Each row was made from one path, in order. Every step used is in the known rows, and no mark comes twice. Write each row's path.
Known rows:
p/v/l: 2.145 -1.974 -0.388 0.482 2.597 -2.958 -0.684 -0.938 -5.119 -0.608
 -1.843 1.810 1.217 -1.431 0.677 -1.003 0.464 -0.291 0.501 -1.758 4.916
 2.731 -5.207 -0.581 -2.145
j/d/l: 2.051 -0.032 -2.648 -2.140 0.057 1.069 0.502 -0.859 0.669 -1.955 1.689
 0.570 1.540 -1.986 2.403 3.014 0.011 0.184 3.525 0.596 -0.259 -2.192
 -7.921 -1.074 -0.286
a/v/h: -0.674 -2.176 -0.155 -1.108 3.388 -0.286 2.450 -0.911 -2.122 -2.710
 0.242 2.465 1.670 0.726 -6.231 -2.763 0.807 0.230 1.051 -0.812 3.148
 -0.698 -3.580 2.201 2.620
v/l/d: -1.041 -1.047 1.279 -0.513 1.582 0.980 2.152 0.400 -1.570 0.561 -0.315
 -0.846 0.146 1.267 1.207 2.328 0.217 3.483 3.907 1.083 3.266 3.233
 -0.369 -0.395 -2.527
c/v/p: 1.168 -1.161 0.618 -0.861 -0.028 1.240 -1.442 -1.787 2.754 0.162 -3.222
 -0.639 -0.817 -2.850 -2.139 -0.189 -2.112 -0.004 -1.099 -1.374 2.831
 2.267 0.919 2.728 -0.282
d/l/v: 3.481 -1.629 0.528 0.564 -1.108 -1.491 1.074 -0.395 0.964 -1.011 -0.218
 -0.948 2.263 -2.126 0.520 2.302 0.965 -1.831 0.056 -1.753 2.485 -2.603
 -6.160 0.707 -0.463
c/v/j: 1.185 -1.376 3.475 -1.993 0.385 -1.241 0.737 -1.205 -0.780 -1.654 -3.529
 0.445 0.669 -1.678 -4.191 1.035 -1.797 1.151 0.063 -0.238 5.203 0.897
 -1.683 2.478 1.434
j/v/l/d: -0.458 -0.770 1.351 -2.659 4.053 1.386 2.118 -0.374 -2.581 0.709 0.863
 -0.981 -0.084 1.586 0.340 2.242 -0.141 2.125 2.079 -1.039 6.456 5.010
 -3.299 -1.879 -2.027
d/p/v: -0.144 -1.786 0.550 -2.019 4.772 -2.234 -0.542 -1.366 -0.075 -2.491
 -2.781 3.612 -0.013 0.678 -0.654 1.216 -1.125 -2.909 -0.941 -1.262
 1.804 1.520 -1.666 2.205 0.694
v/h: -0.698 -1.333 -0.314 -0.040 2.842 -0.380 1.732 -1.238 -1.535 -0.100
 -0.840 0.847 1.404 1.181 -4.781 -2.058 -0.796 1.131 -0.118 -0.141
 -0.394 0.364 -1.830 1.747 -0.116
l/v/j/d/h: -0.412 0.142 -1.895 -5.141 4.352 -2.703 2.612 -0.976 -3.250 -4.066
 -0.297 1.135 5.878 -0.713 -3.578 2.555 -0.133 -1.619 3.160 -1.908 7.854
 0.427 -0.687 2.983 2.447
p/d/j: -2.275 0.591 -0.139 -5.670 3.118 3.178 0.455 0.098 0.637 -1.664 -0.440
 2.377 1.376 0.226 -0.857 0.677 -0.246 -0.598 3.979 -1.185 -1.935 0.026
 1.904 0.369 1.601
p/d/h: -2.600 0.029 -3.043 -4.378 4.606 -0.055 1.441 -0.775 -0.357 -1.995 1.163
 1.991 2.139 1.809 -1.894 1.880 1.324 0.209 2.938 -0.875 0.002 0.525
 2.866 0.336 0.357
l/v: 1.486 -0.242 0.824 0.006 -0.731 -1.548 2.008 -0.670 0.051 -1.067 -0.293
 0.723 3.175 -0.735 0.151 0.224 -0.043 -2.387 -0.467 -2.081 4.519 -0.348
 -1.907 2.022 -0.315
a/v/l/d/j: -2.772 -1.484 2.728 -4.738 3.197 2.654 0.950 1.496 -2.418 -1.969 -0.760
 0.915 -0.296 0.780 -2.953 1.814 1.292 1.306 5.767 -1.024 4.053 2.148
 1.703 0.094 3.329
c/v/h: 0.012 -2.116 1.947 -1.244 0.906 -0.266 2.097 -3.265 -1.558 -0.947 -2.272
 3.541 0.497 0.831 -6.867 -1.095 -2.214 1.097 -1.009 -1.186 1.919 1.435
 -2.833 2.991 0.168
l/d: -2.287 -0.328 1.283 -0.815 0.875 1.600 2.895 0.375 2.087 -0.817 0.484
 -0.921 -0.458 1.925 1.342 2.241 -0.770 2.418 2.863 1.332 1.170 1.714
 1.947 0.221 -0.792
j/d/p: -1.472 0.786 -1.455 -5.256 3.036 1.494 1.141 -1.414 1.054 -2.338 0.082
 3.784 1.533 0.951 0.175 3.536 -1.730 -1.843 2.500 0.581 0.535 0.419
 -2.057 2.710 0.346
v/j/d: 0.310 1.291 -1.444 -3.698 2.501 -0.030 2.238 -0.509 -1.441 -2.905 -0.013
 0.254 4.093 -2.069 0.150 0.962 -1.516 0.633 3.792 0.926 4.698 0.083
 -4.031 1.289 0.313
p/v/h: 0.337 -2.437 -0.111 0.191 4.992 -2.649 1.628 -1.972 -2.642 -2.187 -1.932
 2.766 1.932 0.597 -4.221 -3.261 -1.214 -0.413 -0.659 -1.486 2.445 1.477
 -4.382 1.679 -0.398
d/j/v/l: 0.624 -0.468 1.295 -4.606 4.792 1.027 -2.327 -0.138 -5.977 1.416 -0.713
 0.279 0.059 -0.261 -3.174 0.063 0.351 -1.203 0.000 -3.293 4.225 3.888
 -3.558 -2.101 1.579
a/v: -0.145 -0.871 0.154 -1.157 0.398 0.025 1.024 0.092 -0.562 -2.886 1.227
 1.691 0.300 -0.681 -1.416 -0.897 1.936 -0.771 1.279 -0.656 3.936 -1.119
 -1.496 0.556 2.881
c/v: 0.711 -0.942 2.463 -1.448 -1.995 0.088 0.445 -2.360 0.223 -0.765 -1.368
 2.819 -1.150 -0.416 -2.062 1.125 -1.498 0.002 -1.152 -1.246 2.936 1.229
 -1.068 1.442 0.389
h/v: 1.764 -0.485 3.944 -0.998 2.965 0.750 0.177 -1.969 -1.624 -0.884 1.519
 2.210 1.348 1.116 -1.085 1.348 1.992 0.603 -1.419 -1.847 2.888 -0.087
 -3.875 -0.916 1.081
a/v/p: 0.488 -1.302 -1.357 -0.743 1.759 1.076 -1.290 0.472 2.222 -1.605 -0.708
 -1.856 0.393 -2.777 -1.546 -1.949 0.885 -0.497 0.890 -1.101 3.616 0.321
 0.430 1.929 2.085
a/v/l/d/h: -2.916 -2.283 0.072 -3.462 4.580 -0.374 1.985 0.648 -3.669 -2.533 0.652
 0.904 0.383 2.564 -3.821 3.138 2.745 1.995 4.729 -1.073 5.867 2.709
 2.571 0.089 2.289
h/v/p: 2.306 -0.881 2.042 -0.340 4.168 2.065 -1.854 -1.224 1.419 0.173 -0.197
 -0.958 1.369 -1.273 -1.169 0.053 1.135 0.609 -1.520 -1.861 2.523 1.176
 -1.496 0.724 0.363
v/l: 1.217 -0.981 -0.201 0.334 0.744 -0.694 -0.674 -0.052 -3.820 1.324 -0.507
 -0.054 0.702 -0.688 -0.192 0.207 1.092 0.973 1.261 -0.425 2.384 1.578
 -2.592 -0.519 -1.891
j/d: -0.185 1.969 -2.322 -3.201 0.738 1.324 1.898 -1.327 -0.456 -2.017 1.897
 2.119 2.501 -0.725 2.048 0.914 -1.160 -0.509 2.878 0.299 2.257 0.265
 -3.117 0.306 -0.580

Which path is each row?
-1.487 0.385 -2.525 -5.261 5.161 -1.360 1.217 -0.514 -3.348 -3.452 0.035
 0.601 3.623 -0.277 -3.634 2.416 -0.090 0.135 3.631 -0.094 4.495 0.743
 0.791 1.365 2.761 : v/j/d/h
-0.029 0.292 0.132 -5.760 4.183 -0.775 2.729 -1.311 0.124 -3.732 -1.897
 2.535 5.425 -0.785 -1.563 3.689 -2.082 -2.548 2.710 -0.333 6.020 -0.029
 -4.031 5.282 0.818 : l/v/j/d/p
-2.408 -1.707 2.156 -3.181 3.803 1.244 1.334 0.007 -0.056 0.027 -1.796
 1.224 -0.472 2.723 -0.531 4.873 -0.515 1.527 3.339 1.312 1.471 2.978
 0.634 2.151 -1.433 : v/l/d/p
3.814 -2.088 -1.170 0.995 0.524 -0.148 -1.197 -0.054 3.726 0.192 -1.840
 -3.729 1.928 -4.034 0.498 0.748 0.159 -1.439 -0.145 -1.906 2.625 -0.973
 -3.939 2.033 -0.979 : d/l/v/p
-3.273 -0.912 2.035 -3.329 3.355 1.805 2.128 0.048 3.310 -0.967 -1.370
 1.211 -1.074 3.510 -0.304 4.748 -1.276 0.733 2.460 1.344 -0.465 1.709
 2.533 2.598 0.136 : l/d/p
-1.587 -0.345 -2.274 -6.320 5.272 -1.372 1.722 -0.300 -3.806 -5.634
 0.763 1.748 3.909 -0.513 -4.685 1.795 1.281 -0.073 4.578 -0.869 7.343
 0.034 -0.239 1.826 4.814 : a/v/j/d/h
1.123 -1.683 -0.059 -0.743 0.881 -0.625 0.015 -0.002 -4.419 -1.333 0.557
 1.554 0.988 -0.991 -1.539 -0.583 2.647 0.152 2.282 -1.160 5.612 0.775
 -4.182 -0.023 0.868 : a/v/l
0.963 -1.431 1.061 -2.003 6.480 0.792 -2.307 -1.311 -0.340 -0.435 -0.176
 -0.900 1.194 -0.076 -4.181 1.347 2.284 0.258 -1.369 -2.768 2.595 1.596
 1.659 0.818 2.301 : d/h/v/p
1.496 -1.751 1.062 -0.409 4.177 -3.667 0.163 -0.025 -2.205 -2.866 -3.368
 -0.469 2.395 -2.110 -1.391 -1.114 -1.002 -0.098 0.176 -0.661 5.783
 1.121 -3.098 1.192 0.521 : p/v/j
2.067 -0.868 2.005 -0.445 1.388 -2.763 2.192 0.379 -1.031 -1.690 -2.278
 -1.863 4.516 -2.096 -2.050 0.162 -0.511 -0.975 0.278 -1.147 7.047
 -0.401 -2.261 3.125 0.576 : l/v/j
-1.235 -0.296 -0.437 -6.840 5.303 0.556 1.967 -0.622 -0.407 -5.270
 -0.822 3.138 3.384 -0.444 -2.701 3.068 -0.643 -1.384 4.072 0.484 5.558
 -0.503 -3.608 4.276 3.378 : a/v/j/d/p
-1.751 0.294 -1.321 -5.497 4.528 4.199 -1.175 0.242 2.917 -0.516 -1.834
 -0.203 1.268 -1.684 -1.219 -0.256 -0.672 -0.227 3.864 -1.380 -1.672
 0.988 3.431 1.448 0.919 : v/p/d/j
2.743 -1.276 3.357 -0.642 3.254 -0.088 -0.626 -1.753 -5.375 0.596 0.693
 2.046 2.177 0.322 -1.091 1.285 2.790 1.546 -0.264 -2.172 4.580 1.582
 -6.176 -1.372 -0.702 : h/v/l
-1.945 -0.490 -4.145 -3.977 5.588 0.982 -0.122 -0.416 1.799 -1.536
 -0.335 -0.289 1.864 -0.110 -1.973 1.134 0.851 0.524 2.804 -1.232 0.136
 1.461 4.473 1.648 -0.170 : v/p/d/h
3.902 -0.732 -2.804 -1.250 1.062 0.762 0.264 -0.921 3.253 -1.365 -0.637
 -2.089 3.789 -4.680 2.001 1.504 -0.525 -1.746 2.068 -1.753 4.248 -0.938
 -6.556 2.440 -1.366 : j/d/l/v/p
-1.505 -1.269 3.910 -3.609 6.094 0.705 1.759 -1.497 -1.820 -2.421 1.940
 1.995 0.887 3.916 -3.409 4.426 2.601 2.223 1.113 -1.781 3.926 1.740
 1.866 -0.710 2.420 : l/d/h/v
-2.652 -1.302 2.156 -5.493 7.610 2.795 2.394 -0.947 -1.980 -0.329 -0.707
 0.795 0.284 3.303 -7.240 -0.566 -1.922 0.886 0.995 -2.247 2.573 3.706
 -1.162 0.121 2.629 : l/d/j/v/h
-0.688 -1.573 3.287 -1.552 -0.087 1.016 2.596 -1.581 -1.442 -0.304
 -1.533 1.393 -0.892 1.007 -0.502 3.312 -0.997 3.387 3.248 0.017 5.670
 4.152 -1.439 0.733 -2.351 : c/v/l/d
-1.397 -0.981 -2.329 -5.178 4.267 1.066 0.196 -2.182 1.983 -1.970 -1.401
 2.052 1.200 -0.591 -3.511 1.778 -0.274 0.601 1.927 -1.801 2.092 2.354
 3.550 2.527 0.299 : c/v/p/d/h
1.284 0.251 -0.138 -3.105 5.724 3.340 0.789 -1.895 3.065 -1.329 1.040
 1.081 3.310 -0.996 1.104 0.306 1.193 1.503 1.500 -1.619 2.071 0.788
 -3.131 0.894 -1.812 : h/v/p/d
2.514 -0.699 -1.377 -2.709 2.025 0.215 0.694 -0.303 -0.307 -2.453 -0.060
 -1.308 2.751 -3.232 0.691 3.055 -0.278 1.383 4.264 1.188 2.081 -2.358
 -8.119 -0.143 0.343 : v/j/d/l
-2.635 -1.692 -0.141 -2.467 3.958 -0.491 1.275 0.411 -3.334 -0.465
 -0.235 -0.469 0.056 2.627 -2.906 3.702 1.401 2.640 3.887 -0.225 2.946
 3.482 4.093 -0.437 0.051 : v/l/d/h
-2.428 -3.216 1.326 -2.471 7.639 -1.119 3.258 -1.898 -0.085 -2.980
 -3.137 3.593 1.172 3.217 -4.598 0.656 -2.314 0.306 1.001 -0.257 2.239
 2.875 -2.092 3.948 -0.406 : l/d/p/v/h
1.950 -1.598 2.105 -0.951 -1.245 -0.730 -0.216 -2.122 -3.760 0.670
 -2.002 2.410 -0.278 -1.168 -2.001 1.093 -0.373 0.934 0.214 -1.452 4.838
 2.680 -3.772 0.703 -1.380 : c/v/l
-2.022 -1.112 -4.098 -5.014 6.005 1.178 0.374 -0.457 1.451 -3.571 0.493
 0.963 2.304 -0.423 -3.071 0.505 2.298 0.034 3.733 -1.898 2.870 0.684
 3.298 1.921 2.178 : a/v/p/d/h
-0.858 0.115 -0.772 -5.349 3.980 2.948 0.139 -0.007 3.106 -1.389 -2.032
 0.618 3.497 -2.087 -0.737 0.158 -0.903 -1.988 3.201 -2.959 1.495 0.795
 1.761 3.039 0.568 : l/v/p/d/j
-0.758 -1.763 1.968 -2.710 7.136 1.945 -0.281 -0.853 1.238 -1.104 0.073
 -1.502 0.785 1.295 -3.171 2.946 1.723 2.374 0.825 -1.945 3.715 2.684
 3.373 0.756 1.585 : l/d/h/v/p
-0.225 -0.317 -1.574 -4.649 5.072 -1.095 0.846 -2.429 -0.512 -4.125
 -1.346 5.406 2.367 0.090 1.117 1.745 -2.174 -3.323 1.335 -1.141 3.866
 1.772 -4.576 2.610 0.356 : j/d/p/v
3.297 -0.379 -1.578 -1.776 -0.436 -0.527 2.432 -1.457 0.610 -2.451 1.129
 1.008 4.321 -2.462 2.481 3.132 0.094 -2.296 2.510 -1.672 4.249 -2.338
 -9.022 0.944 -0.746 : j/d/l/v
1.000 -2.605 0.261 -1.768 4.849 -2.800 -1.263 -1.146 -4.119 -0.800
 -3.051 3.115 0.915 0.018 -0.834 1.131 -0.183 -1.560 0.261 -1.487 3.866
 2.766 -4.580 1.327 -1.243 : d/p/v/l
-0.596 0.298 1.604 -5.326 4.817 1.919 -1.681 -0.187 -2.049 0.408 0.071
 0.471 -0.591 0.581 -3.325 -0.134 -0.704 -2.458 -1.224 -3.240 2.139
 2.354 -1.008 -1.709 3.790 : d/j/v
1.445 -0.684 -1.918 -1.727 1.139 1.680 0.943 -0.540 2.727 -1.172 1.125
 0.270 1.091 -1.275 2.393 2.598 1.005 1.355 3.479 0.605 -2.440 -2.580
 -6.088 -1.269 -1.722 : p/d/l
0.371 0.175 2.301 -6.401 6.977 1.001 1.534 -2.257 -1.254 -3.603 -0.609
 3.645 4.092 0.693 -2.450 4.550 -0.500 -0.220 2.173 -0.136 4.830 0.288
 -4.979 3.177 2.139 : h/v/j/d/p
0.279 -1.086 2.795 -2.761 5.421 -0.493 -0.328 -1.790 -3.361 -1.799 1.632
 2.616 1.384 2.446 -4.241 2.700 3.042 0.210 -1.392 -2.787 2.863 0.465
 -0.017 -0.690 3.297 : d/h/v
-3.732 -0.384 2.749 -4.230 2.423 3.186 0.907 1.392 0.766 -1.084 -1.161
 -0.154 -1.068 1.697 -1.697 2.213 -1.000 1.056 3.808 -0.021 -0.426 1.772
 5.268 0.131 2.652 : l/d/j
1.654 0.898 1.638 -4.389 5.082 0.558 2.287 -2.136 -2.840 -3.612 1.227
 1.945 5.326 -1.188 -0.950 2.079 0.216 1.138 2.542 -0.792 7.121 0.044
 -6.824 0.716 1.286 : h/v/j/d
1.135 0.329 -1.441 -3.367 4.353 -2.002 2.144 -1.447 -2.342 -4.551 -1.131
 1.778 4.568 -2.823 0.899 -0.073 -1.915 -0.453 3.162 -0.438 7.162 1.370
 -6.130 1.470 0.157 : p/v/j/d
-1.303 -1.158 1.183 -4.929 7.078 1.506 0.370 -1.264 -3.350 0.107 -0.764
 1.194 0.551 1.602 -7.993 -2.283 -1.396 -1.007 -1.117 -3.191 1.765 2.461
 -2.772 0.128 3.346 : d/j/v/h
2.092 -0.793 -0.666 0.605 0.864 -0.265 -0.022 -0.275 2.777 0.176 -1.940
 -2.477 2.685 -3.015 -0.041 -0.901 -0.663 -1.987 -0.672 -2.139 4.580
 0.794 -0.099 3.411 -1.158 : l/v/p
-0.271 -0.131 -3.278 -3.373 3.484 2.880 1.282 -0.561 4.069 -2.869 0.589
 0.827 2.367 -2.238 0.741 -1.343 0.860 0.316 3.870 -0.859 3.138 0.099
 -1.457 1.940 -0.375 : a/v/p/d
-3.759 -0.905 -0.109 -2.707 3.790 0.076 2.080 0.416 -0.277 -1.624 0.326
 -0.313 -0.411 3.135 -2.705 3.492 0.719 1.970 2.877 0.288 1.121 2.049
 6.202 0.132 1.540 : l/d/h
3.011 -1.123 0.247 -3.726 0.141 0.131 1.071 -1.943 -0.125 -3.031 -1.239
 0.646 1.827 -3.595 -1.124 3.900 -1.410 1.358 3.353 0.369 4.210 -1.536
 -8.927 0.883 0.711 : c/v/j/d/l
3.465 -1.574 -0.490 -2.308 4.817 3.045 -0.654 -1.655 3.914 -1.114 0.850
 -0.698 2.239 -2.202 1.489 2.668 1.995 2.015 2.166 -1.065 -0.119 -1.700
 -7.445 -0.740 -1.394 : h/v/p/d/l
-2.491 -2.354 1.773 -3.761 2.596 -0.333 1.718 -1.248 -3.309 -1.062
 -1.198 2.009 -0.881 2.388 -4.378 4.478 0.472 2.650 3.184 -1.020 5.190
 4.246 3.167 0.851 0.503 : c/v/l/d/h
-2.308 -1.609 4.595 -5.021 1.585 2.590 0.586 -0.422 -2.053 -0.659 -2.813
 1.973 -1.550 0.920 -3.454 3.101 -1.346 1.794 4.130 -1.218 3.172 3.994
 2.115 0.854 1.360 : c/v/l/d/j
-0.068 0.275 -3.160 -2.203 3.101 2.653 0.384 -0.652 4.327 -0.537 -0.479
 -0.524 2.100 -1.934 1.979 -0.567 -0.470 0.932 2.877 -0.183 0.196 1.006
 0.067 1.482 -2.554 : v/p/d
1.911 -1.384 -3.348 -1.367 2.525 2.546 -0.685 -0.281 4.910 -0.360 -0.348
 -2.140 1.034 -2.970 2.327 1.741 0.611 1.444 3.191 0.432 -2.102 -1.701
 -4.649 0.091 -2.462 : v/p/d/l
2.219 -1.115 4.656 -1.571 4.761 -0.684 0.577 -0.765 -2.516 -1.710 -0.663
 -0.552 2.684 -0.396 -3.217 1.228 1.383 1.959 -0.568 -0.843 5.440 -0.297
 -3.879 0.325 1.961 : h/v/j
0.852 0.670 0.550 -4.898 1.067 0.098 2.684 -2.645 -1.324 -3.462 -1.427
 2.688 3.073 -2.630 -1.545 1.904 -2.777 0.803 2.953 -0.192 6.949 1.121
 -4.638 2.565 0.777 : c/v/j/d
-2.765 -1.015 2.850 -3.910 2.826 2.609 0.338 1.291 -2.329 0.105 -1.768
 -0.343 -0.399 1.057 -1.608 2.377 -0.168 1.902 4.948 -0.363 1.147 3.015
 2.902 -0.313 1.070 : v/l/d/j
